Each row comes from the steps of one path. Every step used is in the known rows, and no mark comes twice. Write the path behind each row, first mark first.
In the rows, zero is written as 128.
Known rows:
sufuv > bili > zonek: 141, 127, 121, 139, 143, 174, 132, 179, 108, 136, 118, 149, 144, 137, 103, 114, 141, 89, 62, 136, 103, 123, 96, 112, 151, 102, 143, 88, 180, 142
tinimit > sisu > zonek > bili > sufuv > beze > ledi > nebi: 107, 133, 144, 157, 113, 143, 157, 160, 89, 145, 143, 85, 78, 155, 132, 130, 146, 150, 79, 173, 121, 121, 131, 87, 147, 161, 137, 93, 235, 129
zonek > bili > sufuv: 123, 133, 111, 159, 154, 132, 146, 172, 119, 134, 151, 113, 112, 158, 125, 112, 127, 125, 76, 121, 138, 127, 99, 91, 144, 138, 171, 84, 223, 121
beze > sufuv > guri: 67, 145, 109, 164, 143, 151, 145, 166, 93, 132, 149, 156, 134, 163, 76, 106, 148, 69, 123, 131, 118, 129, 85, 73, 170, 149, 148, 115, 187, 180
sufuv > bili: 102, 147, 108, 143, 135, 170, 149, 182, 114, 126, 142, 135, 161, 154, 125, 109, 147, 89, 75, 140, 118, 127, 103, 97, 165, 130, 148, 92, 183, 150
tinimit > sisu: 114, 125, 108, 178, 126, 153, 134, 186, 139, 124, 147, 131, 129, 171, 112, 128, 137, 83, 103, 144, 149, 100, 101, 108, 159, 179, 134, 68, 201, 123
bili > sufuv > guri > sugom: 121, 115, 110, 203, 165, 166, 145, 159, 117, 162, 117, 181, 126, 132, 115, 104, 99, 69, 103, 162, 81, 132, 131, 68, 156, 117, 139, 100, 177, 163
guri > sufuv > bili > zonek > sisu > tinimit: 209, 139, 105, 135, 165, 159, 134, 167, 137, 169, 128, 149, 90, 133, 91, 101, 135, 127, 49, 126, 105, 85, 118, 66, 173, 135, 85, 68, 179, 138
ledi > beze > dabalup: 62, 114, 118, 151, 139, 126, 173, 190, 104, 100, 206, 81, 168, 178, 125, 169, 180, 68, 89, 161, 128, 141, 90, 134, 186, 191, 195, 129, 195, 138
bili > zonek > sisu: 164, 109, 119, 122, 143, 144, 129, 162, 138, 131, 133, 145, 118, 158, 95, 123, 135, 102, 75, 129, 137, 118, 102, 110, 154, 154, 120, 68, 201, 141
tinimit > sisu > gapu: 115, 128, 97, 188, 103, 154, 120, 166, 141, 128, 131, 94, 97, 168, 107, 124, 132, 85, 119, 146, 143, 55, 94, 101, 143, 203, 130, 56, 204, 121
beze > ledi: 79, 109, 127, 132, 126, 111, 175, 182, 92, 127, 167, 118, 153, 163, 117, 140, 150, 70, 102, 137, 125, 149, 104, 101, 178, 151, 142, 115, 205, 159
sisu > tinimit: 115, 138, 94, 151, 131, 142, 146, 181, 122, 131, 158, 102, 120, 178, 130, 127, 154, 82, 103, 135, 127, 99, 88, 89, 149, 180, 135, 85, 194, 139
regeb > beze > sufuv > bili: 60, 148, 117, 124, 135, 152, 161, 176, 79, 129, 196, 137, 170, 146, 82, 121, 137, 86, 72, 141, 130, 134, 77, 100, 190, 158, 160, 124, 177, 144
nebi > ledi > beze > sufuv > bili > zonek: 93, 131, 134, 124, 180, 132, 156, 208, 83, 118, 153, 139, 172, 159, 115, 127, 175, 70, 95, 167, 103, 145, 73, 106, 173, 159, 201, 139, 174, 156
bili > zonek > sisu > tinimit: 178, 124, 106, 130, 137, 148, 127, 162, 139, 138, 130, 129, 85, 163, 97, 121, 143, 112, 83, 129, 130, 95, 91, 102, 144, 179, 107, 66, 203, 136
sisu > zonek > bili > sufuv > beze > regeb: 102, 154, 124, 148, 131, 137, 141, 163, 72, 132, 152, 77, 92, 155, 101, 137, 157, 164, 36, 136, 124, 143, 95, 71, 143, 117, 173, 75, 197, 121
sufuv > bili > zonek > sisu: 165, 135, 119, 120, 138, 175, 129, 162, 130, 134, 114, 159, 125, 139, 90, 104, 136, 117, 56, 132, 119, 121, 99, 105, 162, 128, 119, 74, 194, 146
sisu > zonek > bili > sufuv: 131, 149, 100, 161, 157, 128, 130, 157, 114, 132, 135, 85, 83, 143, 109, 118, 139, 142, 72, 120, 131, 121, 99, 87, 128, 132, 166, 73, 217, 118
bili > zonek: 139, 102, 119, 142, 145, 147, 134, 180, 117, 133, 135, 139, 136, 155, 112, 133, 140, 71, 80, 132, 121, 124, 98, 115, 144, 126, 145, 83, 188, 137
guri > sufuv: 133, 113, 107, 152, 169, 121, 155, 186, 132, 150, 179, 128, 150, 163, 127, 127, 142, 71, 80, 127, 125, 116, 130, 71, 181, 132, 133, 81, 177, 141
sufuv > guri > sugom: 106, 122, 92, 175, 145, 164, 157, 172, 131, 144, 125, 178, 151, 148, 112, 105, 112, 48, 101, 153, 95, 137, 132, 68, 157, 146, 136, 100, 151, 175
sugom > guri: 96, 117, 97, 139, 118, 133, 142, 200, 131, 120, 159, 137, 176, 162, 111, 104, 142, 57, 97, 118, 118, 125, 137, 104, 163, 124, 148, 83, 179, 175
dabalup > beze: 69, 124, 98, 115, 135, 146, 169, 181, 123, 115, 198, 119, 165, 181, 131, 139, 166, 68, 75, 142, 131, 130, 92, 92, 170, 191, 162, 117, 187, 142
sugom > guri > sufuv > bili > zonek > sisu > gapu: 187, 127, 95, 134, 127, 151, 114, 164, 148, 161, 111, 150, 111, 115, 65, 75, 118, 102, 62, 109, 89, 64, 153, 73, 175, 98, 94, 57, 167, 172
sugom > guri > sufuv > beze > dabalup: 97, 108, 117, 137, 108, 131, 165, 193, 108, 151, 187, 130, 175, 160, 109, 128, 145, 75, 48, 132, 91, 134, 166, 69, 216, 99, 134, 100, 154, 183
tinimit > sisu > zonek > bili > sufuv: 144, 151, 100, 192, 146, 142, 116, 162, 131, 132, 120, 94, 61, 144, 92, 120, 131, 154, 81, 129, 145, 94, 101, 93, 126, 157, 151, 55, 226, 97
guri > sugom: 124, 107, 102, 154, 152, 129, 161, 189, 134, 136, 147, 147, 159, 161, 131, 124, 112, 51, 88, 152, 117, 137, 126, 94, 159, 160, 143, 84, 161, 149
bili > sufuv > beze: 113, 123, 137, 157, 131, 174, 138, 167, 102, 146, 151, 130, 137, 164, 152, 125, 125, 115, 66, 162, 111, 127, 106, 77, 162, 106, 139, 81, 202, 141
beze > sufuv > bili > zonek > sisu: 150, 141, 131, 123, 153, 151, 127, 161, 102, 134, 121, 167, 114, 141, 59, 102, 135, 115, 72, 129, 127, 124, 81, 104, 175, 138, 123, 86, 196, 153
regeb > beze: 78, 118, 104, 124, 123, 144, 164, 176, 113, 126, 205, 117, 175, 163, 120, 140, 137, 69, 76, 140, 141, 128, 97, 105, 169, 174, 158, 104, 183, 132

Write each row's path:
62, 123, 118, 123, 138, 123, 159, 175, 89, 128, 214, 123, 163, 166, 87, 139, 138, 69, 90, 134, 147, 134, 75, 105, 183, 182, 162, 115, 185, 140 | regeb > beze > sufuv
41, 91, 141, 107, 118, 113, 206, 177, 82, 133, 232, 99, 188, 167, 140, 154, 160, 44, 99, 165, 128, 146, 122, 122, 187, 195, 157, 144, 202, 159 | regeb > beze > ledi > nebi
71, 119, 109, 128, 161, 116, 175, 214, 128, 105, 187, 101, 192, 193, 172, 142, 184, 54, 112, 171, 128, 143, 99, 97, 166, 203, 203, 126, 184, 148 | nebi > ledi > beze
54, 131, 110, 115, 147, 123, 167, 180, 95, 115, 205, 126, 154, 187, 97, 140, 166, 68, 91, 138, 137, 135, 72, 93, 187, 201, 165, 130, 192, 148 | dabalup > beze > sufuv
106, 137, 129, 141, 171, 156, 141, 199, 84, 117, 156, 137, 145, 143, 86, 128, 156, 85, 79, 156, 106, 131, 66, 123, 167, 131, 179, 122, 183, 142 | ledi > beze > sufuv > bili > zonek
120, 138, 136, 105, 175, 131, 153, 192, 107, 114, 148, 148, 151, 162, 102, 114, 171, 100, 90, 162, 120, 141, 76, 101, 184, 188, 176, 126, 188, 158 | nebi > ledi > beze > sufuv > bili > zonek > sisu
125, 135, 133, 140, 155, 153, 133, 178, 80, 136, 125, 157, 132, 139, 73, 113, 140, 88, 79, 132, 109, 129, 77, 110, 165, 109, 149, 100, 183, 150 | beze > sufuv > bili > zonek
94, 118, 120, 136, 122, 124, 161, 210, 95, 147, 191, 136, 182, 163, 104, 123, 155, 77, 46, 123, 101, 136, 162, 57, 204, 88, 138, 84, 144, 177 | sugom > guri > sufuv > beze > regeb
49, 106, 123, 133, 147, 102, 189, 201, 102, 102, 203, 81, 192, 194, 153, 165, 197, 53, 103, 174, 123, 157, 96, 118, 192, 216, 217, 146, 187, 152 | nebi > ledi > beze > dabalup
165, 113, 108, 144, 153, 150, 135, 201, 123, 162, 129, 173, 162, 116, 85, 91, 129, 73, 50, 110, 77, 109, 159, 84, 179, 50, 124, 81, 151, 171 | sugom > guri > sufuv > bili > zonek
47, 111, 117, 104, 125, 120, 196, 182, 91, 119, 201, 115, 164, 174, 117, 153, 167, 65, 81, 147, 120, 153, 93, 93, 192, 190, 153, 147, 201, 157 | dabalup > beze > ledi
94, 140, 134, 148, 130, 140, 158, 178, 76, 133, 166, 105, 121, 167, 117, 132, 146, 147, 42, 137, 130, 146, 92, 72, 160, 124, 179, 90, 203, 126 | zonek > bili > sufuv > beze > regeb
195, 124, 118, 129, 169, 155, 137, 169, 138, 161, 130, 166, 121, 129, 92, 102, 130, 117, 42, 124, 111, 107, 130, 75, 184, 109, 101, 71, 177, 143 | guri > sufuv > bili > zonek > sisu
137, 150, 114, 108, 134, 161, 138, 155, 93, 145, 161, 146, 102, 137, 49, 114, 133, 125, 60, 134, 127, 105, 62, 100, 174, 184, 117, 104, 188, 136 | regeb > beze > sufuv > bili > zonek > sisu > tinimit
91, 130, 104, 173, 159, 144, 154, 170, 105, 145, 134, 187, 137, 152, 78, 105, 113, 47, 119, 147, 101, 141, 108, 66, 171, 154, 140, 112, 157, 181 | beze > sufuv > guri > sugom
134, 138, 107, 150, 165, 152, 155, 187, 121, 152, 160, 141, 156, 144, 124, 107, 141, 89, 61, 131, 108, 113, 129, 65, 188, 107, 130, 88, 169, 148 | guri > sufuv > bili
140, 145, 94, 132, 128, 140, 143, 165, 144, 127, 157, 112, 102, 179, 117, 115, 147, 111, 97, 132, 144, 99, 95, 85, 159, 207, 111, 72, 207, 143 | zonek > sisu > tinimit
99, 105, 124, 119, 111, 119, 175, 204, 100, 157, 176, 147, 176, 149, 114, 115, 131, 75, 63, 133, 87, 143, 170, 51, 212, 84, 111, 108, 164, 196 | sugom > guri > sufuv > beze > ledi
66, 107, 152, 110, 105, 141, 190, 183, 82, 135, 182, 111, 172, 183, 167, 144, 163, 67, 94, 177, 110, 152, 132, 93, 180, 157, 136, 122, 198, 179 | sufuv > beze > ledi > nebi
38, 141, 111, 147, 167, 132, 170, 199, 96, 113, 175, 138, 172, 185, 122, 120, 182, 51, 140, 167, 111, 147, 82, 70, 181, 201, 202, 154, 180, 184 | nebi > ledi > beze > sufuv > guri
141, 161, 110, 178, 121, 174, 114, 159, 125, 138, 117, 102, 63, 152, 110, 117, 123, 177, 55, 148, 134, 102, 107, 70, 130, 142, 139, 52, 213, 105 | tinimit > sisu > zonek > bili > sufuv > beze
127, 159, 108, 143, 128, 162, 128, 153, 106, 138, 130, 90, 89, 151, 124, 117, 131, 164, 46, 140, 119, 130, 106, 65, 132, 115, 154, 71, 203, 126 | sisu > zonek > bili > sufuv > beze
202, 137, 93, 130, 144, 152, 128, 183, 144, 166, 126, 164, 110, 122, 72, 79, 132, 112, 53, 109, 87, 83, 152, 69, 178, 102, 86, 67, 168, 168 | sugom > guri > sufuv > bili > zonek > sisu > tinimit
186, 123, 106, 123, 150, 150, 129, 185, 144, 158, 125, 184, 143, 116, 74, 79, 124, 101, 44, 107, 93, 108, 164, 77, 189, 78, 100, 68, 165, 174 | sugom > guri > sufuv > bili > zonek > sisu
60, 127, 106, 157, 181, 120, 179, 202, 109, 126, 159, 165, 177, 172, 121, 119, 148, 29, 134, 184, 93, 159, 107, 62, 180, 206, 194, 152, 149, 187 | nebi > ledi > beze > sufuv > guri > sugom
55, 106, 116, 130, 112, 131, 179, 166, 92, 124, 220, 96, 176, 164, 100, 164, 155, 69, 66, 143, 136, 143, 94, 127, 195, 190, 172, 127, 185, 135 | regeb > beze > dabalup
79, 98, 172, 139, 125, 143, 179, 168, 69, 151, 176, 114, 150, 167, 173, 140, 149, 89, 94, 188, 96, 147, 129, 93, 177, 127, 138, 123, 223, 170 | bili > sufuv > beze > ledi > nebi
44, 138, 104, 144, 131, 159, 159, 160, 84, 135, 193, 154, 156, 152, 68, 119, 137, 66, 105, 137, 126, 132, 83, 77, 181, 171, 157, 132, 179, 166 | regeb > beze > sufuv > guri
103, 113, 126, 143, 127, 136, 172, 174, 101, 154, 189, 113, 155, 171, 129, 150, 150, 91, 46, 149, 110, 135, 133, 68, 210, 131, 134, 101, 166, 153 | guri > sufuv > beze > dabalup
55, 102, 123, 111, 115, 117, 191, 177, 84, 130, 212, 113, 176, 153, 103, 150, 139, 70, 81, 144, 133, 148, 96, 105, 189, 172, 150, 135, 195, 146 | regeb > beze > ledi
54, 155, 111, 112, 144, 156, 165, 179, 87, 117, 184, 139, 158, 167, 93, 122, 165, 84, 73, 141, 121, 136, 72, 87, 193, 176, 164, 137, 182, 154 | dabalup > beze > sufuv > bili
116, 144, 121, 93, 151, 159, 147, 160, 102, 126, 156, 164, 124, 153, 61, 114, 153, 112, 52, 133, 122, 128, 71, 97, 188, 175, 136, 120, 192, 150 | dabalup > beze > sufuv > bili > zonek > sisu
105, 146, 99, 177, 148, 166, 142, 156, 115, 143, 129, 143, 103, 143, 107, 90, 128, 122, 92, 123, 114, 125, 101, 65, 141, 126, 165, 103, 216, 148 | zonek > bili > sufuv > guri
77, 119, 136, 116, 100, 143, 174, 179, 84, 132, 164, 122, 156, 169, 132, 139, 141, 92, 75, 156, 115, 156, 108, 78, 182, 133, 130, 115, 192, 168 | sufuv > beze > ledi
